Each row was made from one walk, in order. Every step used is in the known rows, and no mark comes twice. Write each row's walk.
In the rows, 128 means zero.
Known rows:
diza > zalutul > peka > tumeg: [172  89 162 146 147  93  89 171 140 104 132 187 123  83 129 140 125 131
 105 119 157 125  98  96  82 107 142 158 133 166 154  32 150  86 167 144
 118 144 147 117 116 180  88 186 147 103  58 145 128 105  75 102 112 174]
tumeg > resi: [118 143 136 115 115 141 132 128 140 125 140 127 128 120 123 166 101 137
 129 115 114 102 143 130 145 128 122 122 130 138  95 147 127 113 115 121
 136 149 144 124 139 121 132 141 132 118 129 147 143 125 147 126 129 116]
bolil > tumeg > todob > zalutul > diza: [209 108 168 127 149 138  74 184 115 122 123 195 142 117 173 109 153 121
  92 107 173 122  62 121  84 106 139 204 164 171 161  38 214  77 148 146
 138 152 154 118 137 139  86 212 160 108  52 140 124  94  37 105  91 195]
bolil > tumeg > diza > zalutul > peka: [188 110 147 114 157 117  89 192 127 138 149 175 129 107 163 119 140 119
 131 120 169 121  73 115  60  95 145 200 165 158 164  13 206  87 171 158
 135 139 144 109 117 166  91 193 158 108  55 140 106  84  40 107 101 187]
tepe > tumeg: [150  97 123 145 142  96 115 123 121 121 133 137 133 118 126 132 129 136
  97 112 144 134 115  96 117 112 138 130 124 144 124 102 114 134 132 127
 132 113 142 138 123 131 103 147 117 101 116 137 123 109  97 119 129 130]
tumeg > diza > zalutul > zene: [158 106 129 122 152 142 101 169 146 130 128 153 148  73 139 134 159 132
 122 135 160 129  96 101  78 107 109 200 154 148 152  51 169  89 167 152
 122 151 145 114 121 173  86 181 135 113  71 135 103 118  67 117 122 171]
vedidet > zalutul: [160 114 141 115 113 136 110 130 136 114 134 134 141 108 135 125 133 136
 110 145 133 138 115 120 115 134 124 148 139 145 128 103 120 116 133 121
 124 150 140 122 130 156 102 147 133 129 123 134 131 135 130 116 131 131]
diza > tumeg: [144 110 141 154 144  96 120 128 126 116 123 155 125 106 128 123 122 130
 100 107 148 127 115 113 101 114 136 137 133 132 130  97 129 133 146 142
 129 121 152 129 126 130 116 148 128 112  96 136 120 112 113 116 116 140]
tepe > zalutul: [158 113 126 124 114 133 108 138 145 117 140 127 144 113 128 134 122 135
 119 127 146 135 112 106 125 128 127 147 131 146 130  97 125 142 145 130
 132 139 143 131 124 146 110 143 120 117 122 136 123 124 119 129 130 146]
zene > zalutul > diza > tumeg > todob: [192  78 166 167 147 111  74 189 132 108 102 197 152  56 167 121 134 133
  78 119 178 133  70  95  97  86 117 207 161 157 155  17 175 104 176 166
 129 157 161 129 125 145  73 193 141 101  45 171 113 113  48 109 129 199]
resi > tumeg > diza > zalutul > tepe: [169  96 136 151 146 134  94 182 123 128 140 146 157  91 144 120 153 146
 129 145 180 124 112 117  90 122 120 179 146 128 147  72 160 113 140 142
 158 117 147 118 125 179 104 178 154 139  59 121  84 104  66  95 131 168]
vedidet > zalutul > zene: [160 101 140 122 116 140 106 134 147 105 134 138 147  79 140 130 150 141
 116 150 121 143 103 103 102 119 114 157 146 152 145  79 121  88 142 128
 118 164 149 113 136 177  88 168 139 125 104 133 127 138 113 110 120 144]
todob > zalutul > zene > tumeg: [171 100 162 160 149 121 102 159 143 106 139 176 142  67 132 132 154 148
  80 125 149 145  90  97 119  93 124 149 153 185 167  61 150  86 145 141
 124 145 161 117 126 166  84 208 151 105  62 146 132 116  88 108 108 171]
zene > zalutul > peka: [147 115 148 138 118 125  97 172 146 111 141 146 128  77 143 131 120 138
 133 147 133 134 104 112 125  98 116 142 147 156 166  60 147  99 153 146
 119 149 127 109 120 161  97 153 146 124  94 151 127 124 104 112 131 166]
peka > zalutul > zene > tumeg > resi: [146  90 162 135 132 128 105 167 162 110 139 192 143  67 131 184 120 144
 104 113 139 106  89 101 131  87 136 148 133 179 120  74 144  85 137 135
 134 183 179 127 145 160  89 201 149  87  52 174 145 121 106 114 131 168]
peka > zalutul > diza > tumeg: [169  88 163 149 152 111  82 162 141 103 111 202 136  77 141 140 132 128
  94 115 190 114  84  95  70  95 126 199 125 153 139  41 141  98 177 132
 141 149 173 123 134 163  70 177 145 111  44 155 118 106  76 107 117 182]
tumeg > todob > zalutul > tepe: [176 115 166 141 145 134  87 190 130 120 124 188 135  96 138 125 145 145
  84 120 166 127 111 117 109 121 114 169 148 162 165  68 187  78 150 152
 112 139 143 116 149 173 107 195 154 109  75 132 131 115  70 104 108 188]
todob > tumeg: [152 124 144 149 138 119 130 124 123 116 113 147 125 123 119 126 126 139
  90 101 148 131 110 111 121 114 125 123 132 148 139  95 147 114 132 146
 129 122 139 139 133 138 117 164 138 109  96 134 144 114 105 124 124 137]
todob > zalutul > tepe > tumeg: [178  89 158 159 160  96  87 161 127 106 149 172 136  78 117 134 142 158
  63 114 173 130 114  85  92 105 122 155 128 176 158  61 141  88 143 130
 128 114 154 112 134 181  76 202 149  99  76 128 120  99  76  92  99 169]
peka > tumeg > resi: [133 107 145 125 129 116 123 124 136 115 132 159 129 114 119 178 102 135
 111  96 126 104 120 115 130 113 142 122 114 150  96 116 135 106 113 120
 129 152 157 141 141 128 122 161 134  91  94 155 151 119 119 120 125 128]
peka > tumeg > todob > zalutul: [184  92 160 138 147 121  83 159 125 110 112 200 135 114 134 130 139 128
  74  96 172 131  79 113 110 118 143 159 139 170 148  60 189  93 138 144
 106 151 150 144 133 150 101 187 138  82  55 143 149 112  55 113 116 175]
tepe > zalutul > zene > tumeg > fugo: [182  50 153 156 143 142  88 177 137 107 148 154 161  71 143 148 153 125
  95 127 127 171  60  74 128  68 144 168 168 180 146  40 142 105 152 158
 134 164 197 154 147 180  90 209 132  82  64 173 126 109  98 116 133 159]
gufi > tati: [102 135 113 139 132 116 109 135 121 145 111 120 122 125 131  97 158 126
 122 108 133 149 151 136 124 132 114 142 126 118 141 111 127 118 156 131
 117 125 107 120 130 139 135 107 100 121 165 106 141 145 140 140 133 138]
todob > tumeg > resi: [144 139 154 135 126 131 135 122 137 115 126 145 126 116 112 166 100 147
  93  87 133 104 124 113 136 113 119 118 134 159 107 115 146  96 118 141
 137 140 157 135 145 131 119 178 141  98  98 150 159 112 127 121 125 124]
tumeg > bolil: [128 134 121 136 149 121 126 143 138 161 124 133 124 103 135 125 116 113
 132 113 115 118 122 114 147 104 146 136 170 140 135 110 160 131 135 135
 131 120 142 137 128 128 100 152 119 106 106 149 122 141 108 126 143 138]
zene > tumeg > todob > zalutul > diza: [206  96 174 159 156 126  77 194 128 114 109 207 149  77 163 126 156 140
  60 119 177 142  75  99 118  92 122 199 165 190 162  35 178  86 165 149
 133 143 166 129 131 154  78 218 149 103  48 170 135 109  46 108 123 197]
tepe > tumeg > resi > tati: [111 113 124 142 139 105  95 125 131 133 130 135 121 101 112 142 132 139
  95  80 128 121 149 119 137 118 114 133 122 141 110 103 117 111 147 121
 126 136 149 137 132 129 108 145  94  80 161 120 142 118 131 128 134 129]
vedidet > zalutul > diza > tumeg > resi: [183 104 173 134 125 122  91 144 147  93 131 172 148  52 148 163 113 148
  77 122 148 111 108  92  88 103 109 197 149 169 104  61 118  83 159 123
 147 167 192 110 142 162  68 201 145 112  74 172 130 113 110  95 117 150]
peka > zalutul > diza > tumeg > tepe: [183  73 163 139 167 101  67 180 128 120 116 218 143  73 140 149 138 127
  94 111 204 117  86  92  61  85 114 209 127 136 152  22 167  94 189 153
 142 142 172 131 148 174  73 176 144  92  27 160 109  94  37 104 110 199]
zalutul > diza > tumeg > resi: [150 116 158 146 140 115 111 142 140 107 124 167 134  74 138 171 108 140
  95 105 143 100 120  98  98  96 114 175 139 152 105  86 127  95 153 131
 151 145 179 117 141 134  93 181 140 109  81 165 129 105 109 106 114 145]
vedidet > zalutul > tepe: [167  99 156 129 127 124 102 157 137 114 139 152 143  83 134 127 138 150
  99 153 138 137 124 111 100 123 114 156 133 148 147  79 127  94 144 129
 125 140 145 108 146 186  97 175 153 131 106 131 123 132 117 104 117 158]
bolil > tumeg: [151 117 137 122 138 114 125 133 113 137 142 142 129 149 145 111 129 117
 133 112 132 124  98 139 108 121 159 128 137 132 133 106 164 128 115 135
 141 132 133 124 126 115 128 150 145 120 106 120 121 107 106 123 100 140]
tepe > zalutul > zene > tumeg > todob: [197  67 145 154 132 117  89 182 146 117 122 180 163  75 159 138 148 143
  87 118 148 154  65  77 132  91 137 170 163 178 159  31 157 122 167 167
 121 160 169 146 132 161  90 207 125  80  63 169 126 119  56 123 138 195]
todob > zalutul > peka > tumeg: [175 103 165 142 145 106  85 159 135  95 135 190 117  93 127 143 133 137
  95 111 158 132  92  96  92  98 134 150 132 180 169  40 159  69 156 131
 109 139 150 119 130 180  88 186 154  97  56 142 148 105  71 100 101 172]
bolil > tumeg > todob: [170 111 141 122 139 119 112 158 106 142 123 166 134 156 163 108 135 111
 124 101 139 125  81 140 114 120 164 144 153 134 136  87 196 122 124 156
 130 142 136 139 136 110 132 161 142 102  93 133 127 107  69 127 113 162]
tepe > zalutul > diza: [175 103 135 130 123 139  93 155 146 111 129 140 154  91 144 143 132 138
 115 138 156 134 103  88 105 111 108 189 135 155 139  64 119 120 168 123
 146 141 155 121 127 156  82 165 127 124 106 149 115 122  98 120 127 166]

Which walk is each row?
[159  85 127 146 163 118 117 162 132 137 124 165 150  81 151 142 165 136
 110 127 144 149  83  91 111  72 126 174 152 156 159  51 156 107 157 151
 127 133 159 140 132 153  97 184 137  95  65 160 119 118  58 124 135 169]	zalutul > zene > tumeg > diza
[176  64 178 147 160 125  75 190 124 100 138 183 125  85 132 145 136 108
 103 116 138 143  74  96  87  83 154 174 154 171 145  26 167  67 161 158
 120 158 175 141 139 194  92 197 149  89  44 158 134  90  82  99 115 157]	diza > zalutul > peka > tumeg > fugo
[178  77 115 139 116 135  87 150 127 116 151 126 166  96 145 137 151 145
 149 142 153 146  99  90 114 114 116 144 146 121 153  77 138 129 139 147
 154 137 155 136 140 171 109 157 130 112  71 128  95 111  64 108 131 160]	resi > tumeg > tepe > zalutul > zene
[193 111 151 153 125 158  75 168 115 104 114 160 151 109 167 109 155 137
 111 134 172 128  89 119 119 123 115 180 161 154 150  82 167  96 136 127
 155 137 154 127 132 147  95 181 150 137  58 134 117 109  60  96 131 166]	resi > tumeg > todob > zalutul > diza
[167 121 138 119 147 129  92 188 141 131 136 162 129  86 145 134 139 131
 127 134 165 124 104 104  81 103 112 198 156 153 161  35 171  89 183 150
 123 137 139 111 118 180  90 172 142 117  75 146 112 104  64 111 127 174]	tumeg > diza > zalutul > peka
[195  73 134 114 142 114  85 164 127 133 160 160 157 103 153 136 148 129
 132 114 152 141  72  93  80  96 136 167 149 142 166  35 184 107 152 165
 140 151 156 128 144 163 101 186 140  83  66 135 101  97  42 115  91 189]	bolil > tumeg > tepe > zalutul > zene
[148 112 143 137 135 129 108 156 150 115 134 147 140  76 128 128 144 135
 118 136 137 127 110 107  92 127 118 160 142 150 145  80 141  94 151 146
 124 153 141 105 119 167  93 175 139 127  91 126 110 124 107 114 111 158]	diza > zalutul > zene
[158 119 129 117 147 138 105 164 136 139 130 148 143 102 134 129 142 129
 118 127 173 122 107 120  92 122 119 191 146 141 136  73 168 116 156 144
 131 137 136 122 112 154 100 161 130 118  89 136 108 114  82 124 131 158]	tumeg > diza > zalutul
[161 102 151 160 153 101 106 144 128 111 112 168 135  84 145 131 135 132
  95 119 157 128 105  96  81  96 119 182 137 141 139  66 125 109 169 137
 142 124 163 120 129 140  89 167 137 121  79 147 113 109  88 109 114 158]	zalutul > diza > tumeg
[163 105 146 153 144 102 107 151 120 122 104 178 132 112 146 119 128 125
  92  98 155 129  99 114 110 117 142 154 150 134 134  79 163 129 153 161
 118 133 152 143 134 125 120 160 124  93  80 147 125 111  78 120 126 161]	diza > tumeg > todob
[185  80 160 130 128 102  88 149 137  95 131 179 130  87 141 142 131 138
 103 135 137 143  89  89  91 101 138 155 133 169 153  33 131  80 159 125
 111 153 155 125 136 190  82 178 148 101  73 153 145 120  83  98 121 161]	vedidet > zalutul > peka > tumeg
[179 131 159 129 132 139  81 187 134 112 126 183 118 104 151 125 136 132
 104 120 153 129  99 113 115 114 119 167 165 173 173  53 185  72 165 150
 104 147 139 118 141 167 102 180 146 107  76 145 143 109  65 108 117 180]	tumeg > todob > zalutul > peka
[152  65 155 162 158 138 109 166 120 117 134 156 146  83 143 142 161 118
 103 128 106 165  75  99 132  67 146 150 163 162 143  73 145  92 137 159
 129 154 182 155 151 161 108 192 139  96  71 163 130 111 105 116 128 140]	zalutul > zene > tumeg > fugo
[157  76 155 149 146 116 101 166 148 113 126 193 143  77 136 146 146 136
 103 126 154 133  77  98 115  87 140 153 131 167 153  52 144 100 151 142
 127 162 163 131 133 168  85 188 146  99  50 157 133 123  86 115 129 180]	peka > zalutul > zene > tumeg
[194  86 134 107 137 110  89 161 118 141 161 155 151 131 146 129 130 124
 125 107 164 134  84 110  95 113 147 157 141 134 149  56 184 135 143 159
 147 134 146 137 137 144 114 164 136  89  82 135 107  93  57 122 100 176]	bolil > tumeg > tepe > zalutul
[195  81 127 140 121 136  74 159 118 119 141 133 171 101 158 137 146 142
 136 145 173 139 101  93 109 111 107 178 141 122 144  70 135 133 152 135
 175 122 159 135 136 162  98 157 131 125  73 141  90 104  56 106 136 167]	resi > tumeg > tepe > zalutul > diza
[148 100 118 155 163  89 114 138 129 152 129 142 127  92 135 130 117 120
 101  97 131 121 108  83 136  90 159 137 166 155 133  86 147 137 137 133
 137 105 155 146 121 132  74 170 112  78  93 157 117 123  76 117 141 141]	tepe > tumeg > bolil
[160 139 156 130 130 132  94 162 140 105 144 157 115  97 132 131 131 139
 113 131 148 128 115 113 108 112 114 150 147 170 169  71 153  76 157 131
 116 136 139 103 131 171  99 169 150 123  92 133 137 109 100 103 106 160]	todob > zalutul > peka
[157  92 109 132 158 107 109 137 116 136 128 141 141 116 136 140 145 132
 100 110 165 134  98  88 103  94 131 170 133 142 132  73 143 129 147 131
 132 111 147 148 126 137  93 152 115  87  98 145 117 103  56 121 139 142]	tepe > tumeg > diza
[164 102 137 111 153 106 111 149 101 152 148 157 135 144 147 121 138 115
 134 108 146 129 101 134  99 111 149 137 138 114 147  87 190 120 126 157
 142 125 131 134 141 124 134 150 145 101  89 125 111  97  64 124  96 159]	bolil > tumeg > tepe
[168  54 172 153 145 131  71 187 124  98 138 176 133  75 142 147 131 112
 112 127 128 157  59  95 115  61 147 159 152 172 157  21 172  72 148 158
 113 168 168 150 143 183  93 183 151  84  44 170 141 102  81 103 129 162]	zene > zalutul > peka > tumeg > fugo
[113 132 137 118 132 123 103 135 125 149 139 139 119 133 132 121 130 122
 129  78 117 111 132 159 126 125 133 131 134 131 116 107 166 104 128 133
 133 152 138 124 138 113 134 149 119 100 153 107 141 117 138 132 109 141]	bolil > tumeg > resi > tati
[189  97 145 144 147 116  80 158 120 112 125 175 137 107 137 124 139 138
  62  96 175 133  89  97 114 117 137 160 150 175 143  66 170 105 143 142
 118 132 150 139 128 146  86 188 126  81  79 142 134 100  52 109 121 166]	tepe > tumeg > todob > zalutul
[166 116 134 126 112 126  96 160 150 111 146 140 130 100 138 143 118 138
 131 134 140 134 109  91 116 108 121 155 142 159 156  59 125 115 171 136
 125 138 146 118 129 172  99 157 131 116 108 147 128 115 102 118 128 164]	tepe > zalutul > peka
[160 108 145 170 175  93 104 160 137 144 108 174 130  57 154 128 123 117
 100 105 145 118 100  81 102  74 138 189 178 152 146  48 158 114 174 143
 146 114 176 130 130 142  61 191 130  99  56 169 107 121  68 108 128 167]	zalutul > diza > tumeg > bolil
[159  76 137 130 157  93 102 143 110 134 125 174 138 117 125 148 137 125
 110 106 154 135 109 107 103 104 135 137 115 122 142  77 160 116 138 147
 124 124 139 151 142 147 123 146 131  82  74 141 127 112  59 122 117 156]	peka > tumeg > tepe
[173  82 140 128 162 112  95 160 131 129 121 180 145  96 132 139 143 125
  98 109 185 127  86 104  76 109 138 192 130 153 135  43 176 109 156 144
 123 139 149 138 115 162  90 177 134  93  53 146 118 107  52 118 126 169]	peka > tumeg > diza > zalutul
[192  75 142 140 143  99  93 169 131 135 147 167 159  92 134 147 132 143
  90 120 170 150  97  88 127  95 129 153 142 149 150  51 149 146 159 161
 141 126 158 147 130 158 106 175 124  83  79 165 115 106  66 126 133 179]	zene > tumeg > tepe > zalutul
[182  58 155 147 158  99  72 193 127 119 118 212 142  94 137 142 135 139
  78 104 186 120  83  87  96 100 142 176 123 160 148  36 168  98 160 149
 120 143 159 140 152 180  82 193 141  73  52 152 125 102  36 106 128 200]	peka > zalutul > tepe > tumeg > todob
[180  94 156 160 155 107  94 168 120 116  94 192 140  90 162 125 140 125
  85 109 164 129  91  95  88  97 124 198 153 142 143  49 158 106 175 155
 130 135 165 134 139 138  92 181 132 102  64 158 119 107  54 112 124 178]	zalutul > diza > tumeg > todob
[163 118 131 135 154 128 122 137 119 135 107 152 134 121 128 134 142 136
  97  99 170 133  94 103 105  97 116 164 142 147 149  67 173 108 147 152
 129 118 143 149 135 145 108 170 136  97  79 142 138 107  64 128 135 150]	todob > tumeg > diza
[177  63 177 169 156 138  71 184 124  99 125 170 153  49 152 132 140 116
  87 127 154 151  62  93  95  62 124 204 165 158 142  29 160  87 161 161
 141 161 189 139 138 164  73 193 145 105  46 172 111  98  90 101 123 162]	zene > zalutul > diza > tumeg > fugo
[202  72 148 137 129 105  74 182 140 106 119 198 138 102 153 149 123 131
 104 106 159 140  70  75 107  96 145 171 142 172 160  10 166 105 180 154
 108 154 159 144 140 177  93 186 129  69  58 167 141 107  36 116 134 196]	tepe > zalutul > peka > tumeg > todob
[107 126 142 150 138 105  98 130 138 130 120 152 117  88 113 133 124 134
  96  75 134 116 149 135 123 118 110 141 131 129 114  99 134 110 158 137
 120 142 155 129 136 130 121 144 102  91 142 122 140 120 146 125 122 139]	diza > tumeg > resi > tati
[178  94 145 143 162 115 103 178 134 140 131 174 151  82 139 130 147 135
  89 122 179 135  89 108 105  99 135 188 153 162 143  47 168 125 160 154
 137 129 152 132 106 153  89 189 135 106  64 160 110 109  68 119 138 174]	zene > tumeg > diza > zalutul
[164  72 144 159 177  86  83 184 143 146 134 195 131  63 128 146 120 131
  91 101 167 109  94  72 108  77 155 168 148 170 151  36 166 106 157 136
 135 123 171 134 141 183  49 206 138  68  44 159 115 117  51 101 132 190]	peka > zalutul > tepe > tumeg > bolil
[163 112 120 136 130 146 101 154 123 129 136 126 152 114 144 114 147 133
 139 138 176 125 101 128 105 133 130 170 151 123 129  94 157 135 131 135
 157 125 140 129 109 148 108 152 135 139  74 125  93 108  80 109 146 143]	resi > tumeg > diza > zalutul
[188  97 154 146 161 106  91 201 139 133 137 186 138  66 151 137 144 138
 100 129 174 137  85  93  94  81 129 195 165 174 168   9 171  99 188 161
 129 129 156 118 112 179  82 201 147 103  49 170 115  98  49 107 134 192]	zene > tumeg > diza > zalutul > peka
